Known rows, with every step that occurs
toru, gaken, neno, gelop, ketupe: [ 1.60  2.95  3.25 -1.05 -3.64  2.72  2.15 -0.66  3.49  1.39  0.57 -0.65
  2.75 -4.78  2.95  0.63 -2.24 -3.46 -2.22  1.38 -3.07]
danel, ketupe, kuveni, neno, gaken, toru: [-0.81  5.10  4.93  1.82 -2.19 -2.29  4.76  0.82 -1.66  0.76 -1.57 -0.35
 -0.31  2.60 -1.82  1.15 -1.17  2.02 -0.41  1.19 -1.01]
gelop, neno, kuveni, ketupe, danel: [ 2.31  2.37 -0.81 -1.50 -2.43 -1.45  0.69  0.32  0.14 -2.15 -0.01 -1.01
 -0.57  0.68  2.87  2.24  0.25  0.32  0.39 -0.38  1.47]
toru, gaken, neno, kuveni, ketupe: [ 2.69  3.21  2.39 -1.06 -3.62  0.23  1.41 -0.67 -1.52 -1.50 -0.85 -1.53
  1.59 -4.38  2.42  0.41 -1.36 -3.47  1.23  1.58  0.06]
danel, ketupe, gelop, neno, kuveni: [-5.28  2.60 -1.53 -1.48 -1.66 -3.37 -0.31  1.44  1.55  0.68  1.51 -0.12
  1.85  4.81  1.41  1.04  0.70  0.47 -0.08 -0.34 -2.06]
neno, kuveni, ketupe: [-0.02  4.46 -1.21 -4.46 -1.37 -1.22 -1.11 -1.75 -2.38 -0.55 -0.23 -1.86
  0.02 -2.74  1.57  0.10  1.09 -0.38  0.30 -0.10 -0.37]
ketupe, kuveni, neno, gaken: [-2.75  3.74  1.24  5.55 -2.68  0.86  1.52  0.04  0.11  2.54 -1.66 -0.42
 -0.13  0.77  1.40 -0.39 -0.71  1.65 -1.90  1.57  1.84]
danel, notun: [-5.66  2.72 -2.74 -5.11 -2.66 -0.14 -0.52 -0.30  5.21  4.03  0.48  0.84
  4.58 -4.89 -0.82  1.55  1.45  1.05 -2.18 -1.78 -2.79]
kuveni, ketupe, gelop, neno, gaken: [ 3.48  3.86  4.33 -2.00 -1.60 -0.93  1.37 -1.61  3.19 -0.14 -1.68 -0.40
 -1.38  1.08  1.17 -0.08 -0.98 -2.61 -1.93  0.61  1.46]
gaken, neno, kuveni, ketupe, danel, notun: [-0.66  3.17 -1.28 -3.02 -3.51 -1.23  1.53 -0.95  0.20 -1.36  0.68 -1.47
  2.95 -1.80 -0.97  2.01  1.46 -0.89  2.20 -1.82 -0.94]
gaken, toru: [ 3.28  4.56  0.95 -4.95 -3.45  0.03  5.06 -0.17  2.00  1.38 -0.47 -0.66
  3.99 -6.70 -0.39  1.43  0.23  1.70 -2.42  0.14 -2.28]
gaken, neno, kuveni, ketupe: [ 2.63  5.23  2.64 -2.76 -3.35 -0.72  1.79 -1.04 -0.64 -0.10  1.76 -2.30
  1.86 -5.22  0.08  1.22 -0.21 -1.69  1.91 -0.94 -1.05]
gaken, neno, gelop, ketupe: [ 1.29  5.02  3.31 -2.45 -3.41  2.02  2.78 -0.87  4.89  2.89  3.44 -1.28
  3.14 -5.71  0.45  1.44 -1.17 -1.72 -1.97 -1.18 -4.67]
kuveni, ketupe, gelop: [ 3.33  4.42  3.43 -3.95 -1.78  0.02  2.33 -2.89  0.64 -1.62 -1.75 -1.52
 -0.30  0.63  0.75 -0.86  0.43 -1.28 -2.44  1.95 -1.66]
danel, ketupe, kuveni, neno, gelop: [-3.54  4.71  6.28 -0.99 -1.84 -1.00  1.22 -0.24 -1.34  0.95  1.24 -0.67
 -0.81  3.62 -0.25  0.18 -1.56  1.92 -2.24  1.38 -3.54]
toru, gaken, neno, kuveni, ketupe, danel, notun: [-1.03  1.40 -1.35 -1.48 -3.83 -0.44  1.38 -0.65 -0.45 -3.00 -2.30 -0.82
  2.63 -1.00  1.40  1.09  0.42 -2.66  1.47  0.80  0.28]
toru, gaken, neno, kuveni, ketupe, gelop: [ 1.46  2.83  1.26 -1.16 -3.58  0.09  1.10 -1.17 -1.22 -2.36 -1.40 -1.60
  2.05 -1.22  2.79 -1.01 -0.52 -3.63  0.89  2.43 -0.14]
gelop, ketupe, kuveni: [-1.96  5.28 -3.62  2.56 -2.34  1.88  3.30  1.05  2.37 -0.56 -0.91 -0.37
  1.27 -0.43  2.45  2.08  1.20  2.18 -1.20  0.79 -4.11]
neno, kuveni, ketupe, danel: [ 0.60  2.89 -3.75 -2.09 -1.57 -0.67  0.70 -1.86 -3.13 -3.48 -1.81 -2.35
 -0.26  2.44  2.44  0.46  2.42 -0.05 -0.10  0.94  1.00]
ketupe, kuveni, neno: [-0.94  4.28  2.54  3.29 -3.38  1.31  2.48  0.40 -0.09  1.33 -0.01 -0.75
  0.86 -1.23  1.38  0.40 -0.88  3.08 -1.73  2.14 -0.93]

Rows
[-3.51  5.05  0.89  1.25 -1.90 -1.34  2.86  1.24 -0.02 -0.53 -0.94 -0.35
  0.54  4.86  0.53  1.50  0.67  1.96 -1.30  0.64 -3.57]  danel, ketupe, kuveni
[ 2.28  3.25  4.46  0.22 -2.87 -0.14  3.73 -0.98  1.07  4.26 -0.69 -0.93
  1.58 -5.85 -0.95  0.32 -1.71  0.52 -1.93  0.96  1.91]  kuveni, neno, gaken, toru
[-3.88  2.43  1.90  1.18 -1.42 -2.65  1.37  0.84  4.02  2.11 -0.40  0.37
  0.85  6.04  0.72  0.95 -0.25 -1.17 -1.98 -0.01 -0.36]  danel, ketupe, gelop, neno, gaken
[-3.68  4.25  4.00  4.65 -1.62 -1.35  2.23  0.60 -0.96  1.52 -1.22 -0.52
 -1.13  4.90 -0.33  0.68 -0.95  1.13 -1.03  1.38 -0.40]  danel, ketupe, kuveni, neno, gaken
[ 2.51  3.90  1.12 -3.87 -2.20 -1.76 -0.84  0.41  0.83  0.57  1.42 -0.52
 -0.23 -3.71  2.06  1.96 -0.81 -0.15  0.84 -1.00  0.32]  gelop, neno, kuveni, ketupe
[-2.23  2.94  2.99 -0.75 -2.09 -2.23  2.27  1.23  3.81  1.28  0.95  0.09
  1.60  4.56  0.68  1.58 -0.48  0.13 -1.78  0.32 -2.89]  danel, ketupe, gelop, neno
[-2.14  2.45 -3.23 -1.30 -2.73 -1.07 -1.49  1.73  2.78  3.05  2.26 -0.02
  2.67 -3.47  3.09  1.97 -0.05  1.18 -0.10 -1.37  0.25]  gelop, neno, kuveni
[-0.39  5.79  1.93 -0.74 -3.65  2.39  3.15 -0.07  3.66  0.83  2.46 -1.05
  2.24 -2.80  1.05  1.30 -0.75 -0.34 -1.51 -0.99 -5.08]  gaken, neno, gelop, ketupe, kuveni
[-3.73  3.37  0.91 -0.90 -1.58 -1.91  2.02 -0.38  1.74  0.42 -0.23 -0.79
  2.09  5.12  0.25  0.11  1.22  0.04 -2.40  1.32 -3.46]  danel, ketupe, gelop
[-4.46  1.90 -4.65 -1.12 -2.73 -1.00 -1.62  0.98  2.94  1.59  1.45 -0.11
  3.22  0.49  3.32 -0.06  1.31  0.80 -0.85 -0.11 -0.01]  ketupe, gelop, neno, kuveni
[-2.88  5.29 -1.71 -2.04 -1.72  2.20  0.71 -0.70  2.24  0.33  0.92 -0.39
  0.84  0.17  2.60  0.10  0.58  1.19 -3.36 -0.07 -4.78]  neno, gelop, ketupe, kuveni
[ 2.51  3.27  1.84 -1.21 -3.08 -1.18  3.15  1.36  5.20  3.76 -0.54  0.75
  2.05 -4.78  0.55  2.28 -1.40  0.07 -1.87 -1.64  1.59]  gelop, neno, gaken, toru
[-1.28  2.28 -0.09 -0.72 -3.14  0.06  1.30  0.63  5.47  1.88  0.82  0.15
  2.89 -0.26  2.55  0.49 -0.13  0.48 -2.85  0.38 -0.91]  ketupe, gelop, neno
[ 0.74  3.87 -0.88 -1.73 -2.41 -0.37  3.40 -0.71  2.52  3.04 -2.64 -0.39
  2.45 -4.24 -0.10  0.43  0.40 -0.25 -2.61 -0.71  1.25]  neno, gaken, toru
[-1.46  4.00 -2.68 -4.45 -1.34 -1.22 -1.22 -2.34 -2.37 -1.80 -0.39 -1.88
  0.58  0.93  1.94 -1.43  2.02 -0.65 -0.03  0.86 -0.52]  neno, kuveni, ketupe, gelop
[ 0.15  2.69 -0.09 -1.19 -2.96 -1.09  2.92  0.44  5.15  2.27 -1.18  0.60
  2.81 -0.68  0.95  0.21 -0.10 -0.18 -2.47 -0.30  1.16]  ketupe, gelop, neno, gaken, toru
[ 6.00  4.62  5.31 -4.60 -2.09 -1.69  4.02 -1.32  2.16 -0.82 -2.50 -0.28
 -0.64 -1.00 -0.26  0.33 -1.12 -1.65 -1.56  0.18  0.89]  kuveni, ketupe, gelop, neno, gaken, toru
